Every row comes from one small tree of marks. The marks that hang from a mark follow it in brackets, in alphabetical order. Every link used is in the known rows. Which tree was each row made from?
In the rows, 128 means zero.
Known rows
nava{kugoti{vibot}}: [141 140 141 112 140 143 132 127  98 102  74 126 137 100 103 160  98 116
 103 125 104 101  84 108 121 145]
kugoti{lazog{nelu}}: [149 148 133 119 135 114 128  96 119  99  67 137 139 124  66 175 121 148
 110 118 116  78  98 112  83 133]
lazog{kugoti{vibot}}: [127 132 140 109 107 129 131 114  91 130  87 134 144 105  84 139 125 104
 113 112 124 128  71 103 122 162]
kugoti{gofofu nava vibot}: [149 141 141 188  91 171 110  67  97 147  68 139 146 125  88 150 118 124
 101 130 115 135  68  95 138 149]
gofofu{kugi}: [134 117 127  93 111 131 110 108 121  99 117 128 159 114  94 188  88 101
 127 110 115  87  68 119  91 159]
lazog{kugoti nelu}: [152 144 132  83 105 134 118 117 104 115  93 124 147 110  66 162 137 101
 122  97 152  97  73 110  98 141]
febev{nelu}: [111 146 140 132 130 138 109 107 109 100  97 136 139 107  93 170 101 108
 105  97 136 104  88 111 104 135]
gofofu{kugi kugoti{vibot}}: [155 118 145  93 106 136 119 113  90 104 129 151 159  93 110 139  94 128
 108 117  91 113  79  84  95 168]
kugoti{gofofu{kugi} lazog{nelu} nava}: [183 139 131 139  98 151 101  63 129 127  91 155 148 121  75 189 142 149
 118 121 119  82  76 104  90 127]
lazog{kugoti nelu{gufarum}}: [141 148 141  64 102 132 130 120 103 107  89 113 168 115  64 179 145 112
 131  86 152  94  74  89  89 131]
lazog{kugoti{gofofu nava}}: [158 133 123 142  85 163  93  86 115 139  80 128 145 122  79 169 141  90
 121 128 145 117  49 111 135 137]
gofofu{kugi kugoti{nava vibot}}: [182 118 138 110 106 156 108  88  92 113 118 163 160  87 121 148  98 134
  97 140  81 125  72  86 109 160]
lazog{kugoti{gofofu nava vibot{nezi}}}: [145 128 138 168  81 162  99  66 104 147  53 127 150 131  95 161 148  93
 111  97 134 152  56 109 148 155]
lazog{kugoti{gofofu} nelu{gufarum}}: [143 149 148  96  80 150 119 108 106 119  85 108 165 136  52 172 160 106
 138  79 163  97  68  75  98 124]
kugoti{gofofu{kugi} vibot{nezi}}: [122 114 145 151  83 147 107  77 104 125  90 125 159 137 101 172 111 102
 125  73 119 122  71 107 116 171]
vibot{nezi}: [117 120 128 137 123 125 108  95 122  93  58 106 156 133 101 196  91  90
 113  90 119 105  80 136 107 163]
nava{kugoti{lazog vibot}}: [138 146 140 114 153 120 144 121 110  97  56 142 125 103 101 167 108 145
  98 139  83  92  95 108 112 136]
vibot{kugoti nezi}: [123 121 120 121 117 146 109 106 112  71  51  88 169 151 103 213 118  80
  98  72 117  90  65 134 135 171]
gofofu{kugi kugoti{lazog vibot}}: [156 121 141  97 126 117 130 108  99  97 113 168 146  95 106 146 106 158
 103 131  71 102  89  83  89 163]
kugoti{vibot}: [122 134 142 140 119 133 131 102  93 118  80 128 148 117  89 147  94 121
 105 118 109 120  85 107 114 161]
nava{kugoti{gofofu lazog vibot}}: [141 145 148 144 127 140 131 108 110 111  53 142 123 121  94 161 127 142
 104 132  97  89  86  98 122 128]
lazog{kugoti{gofofu{kugi}} nelu{febev}}: [154 130 118  81  63 129  94  92 123 144 137 132 157 124  64 174 141  76
 154  96 165 105  66 113  89 122]
kugoti{lazog nava vibot{nezi}}: [134 130 128 175 133 127 122  61 114 114  28 142 143 120 111 180 115 141
  87 124  83 136  89 123 125 159]

Write each row's tree
[159 140 114 163 110 166 107  79 122 101  46 125 154 149  78 202 154 129
  89 131 107  81  55 110 142 142] | vibot{kugoti{gofofu lazog nava}}
[153 130 131 104 120 135 115 119 135  92  91 139 136 116  98 199 118 122
 127 126 106  57  69 112  99 126] | nava{kugoti{gofofu{kugi} lazog}}
[170 136 136 146 133 135 121  81  97 107  67 168 136  96 107 142 112 166
  81 163  68 122  93  88 113 149] | gofofu{kugoti{lazog nava vibot}}
[162 161 155 131 123 144 135 105 104 113  57 144 125 123  75 156 143 156
 104 116 114  81  98  89 108 117] | nava{kugoti{gofofu lazog{nelu} vibot}}
[160 141 142 124 100 150 109  71  93 134  60 130 154 109  92 162 150 110
 103  88 134 145  76 113 126 150] | lazog{kugoti{nava vibot{nezi}} nelu}
[158 128 136 164  96 148 115  62 113 140  86 166 146 118  92 164 132 152
 109 138  94 115  70  95 115 146] | kugoti{gofofu{kugi} lazog nava vibot}
[152 136 138 151  81 170 104  80  96 157  78 137 143 116  81 142 145 108
 112 127 133 142  52  94 142 147] | lazog{kugoti{gofofu nava vibot}}
[147 137 128 163 132 131 127  72 107 123  51 154 136 108  95 160 114 155
  89 157  80 124  84 104 119 146] | kugoti{lazog nava vibot}
[154 137 124 179 113 148 107  68 130 123  53 144 137 135  78 184 128 136
 108 151 105 100  70 112 118 133] | kugoti{gofofu lazog nava}
[145 107 147 104 106 135 112  99  94  95 107 142 166 108 128 158  92 114
 107  85  89 119  85 100 103 178] | gofofu{kugi kugoti{vibot{nezi}}}
[146 127 110 141 134 143 110  78 128  74  24 113 161 147 107 225 137 118
  80 109  94  93  66 137 137 158] | vibot{kugoti{lazog nava} nezi}
[120 127 118 123 135 121 122 104 125  67  35 107 160 153  98 218 130 112
  89  87 100  76  76 135 124 163] | vibot{kugoti{lazog} nezi}
[162 123 141 151 116 156 104  73  91 102  59 140 155 108 125 158 100 120
  85 117  89 146  83 101 129 168] | gofofu{kugoti{nava vibot{nezi}}}
[141 142 150 143 114 159 121 114 102 118  71 124 132 118  95 157 111 112
 112 119 117 101  79  96 132 139] | nava{kugoti{gofofu vibot}}
[146 155 154 161 106 133 131  76  98 135  63 146 134 134  61 142 142 162
 105 109 116 103 100  82 103 135] | kugoti{gofofu lazog{nelu} vibot}
[126 116 145 121  69 143 106  91 104 138  99 127 157 128  96 163 139  86
 130  65 137 133  58 106 122 166] | lazog{kugoti{gofofu{kugi} vibot{nezi}}}
[143 118 127 109  84 165 103 110 114  97 108 110 172 146  87 194 133  95
 115  85 128  71  46 109 127 159] | vibot{kugoti{gofofu{kugi}}}
[132 134 148 154 110 160 111 100 105 106  48 110 139 135 112 177 111  99
 112  89 119 112  82 113 135 147] | nava{kugoti{gofofu vibot{nezi}}}
[143 118 131  94  74 145 102 110 118 129 126 128 154 121  81 171 129  84
 142  98 146  96  48 107 107 153] | lazog{kugoti{gofofu{kugi}}}
[150 133 143 117 120 138 128 110 119 114  90 151 135 113 100 170 125 141
 117 123  92  83  79  95 111 134] | nava{kugoti{gofofu{kugi} lazog vibot}}
[132 126 132 171 117 150 110  64 104 119  45 127 154 120 115 177 103 112
  95 109 102 143  82 122 131 167] | kugoti{nava vibot{nezi}}
[128 148 121  95 105 116 124  93 117 106  86 113 171 129  68 192 111 102
 130 105 137 107  95 104  80 119] | lazog{nelu{febev gufarum}}
[154 134 109 133 136 144 115  92 120  84  51 127 156 131  93 206 135 137
  78 139  93  83  62 121 132 148] | vibot{kugoti{lazog nava}}
[149 141 140 192 109 151 120  61 108 140  47 154 135 128  85 154 134 155
  98 146  94 124  79  94 128 142] | kugoti{gofofu lazog nava vibot}
[114 128 149 181  93 147 109  73  97 127  55 117 150 148  95 160 114 103
 112  79 119 129  82 108 128 164] | kugoti{gofofu vibot{nezi}}
[147 141 130 131 132 139 119 117 132  92  56 128 125 125  88 187 118 126
 114 136 109  65  79 113 112 123] | nava{kugoti{gofofu lazog}}
[138 122 131 131 104 127 113  92 130 114  95 145 147 133  81 184 118 128
 126 118 108  75  69 110  92 145] | kugoti{gofofu{kugi} lazog}
[165 153 133  91 152 125 134 122 124  78  64 133 130 108  84 190 120 141
 108 122 111  58  99 117  90 116] | nava{kugoti{lazog{nelu}}}
[156 147 139 159 129 133 122  55 106 118  33 147 143 123  96 174 135 155
  87 109  97 129  97 113 112 145] | kugoti{lazog{nelu} nava vibot{nezi}}
[136 152 140 102 130 115 142 101 114  85  60 126 160 128  61 194 131 153
 117 108 112  80 101  91  73 126] | kugoti{lazog{nelu{gufarum}}}
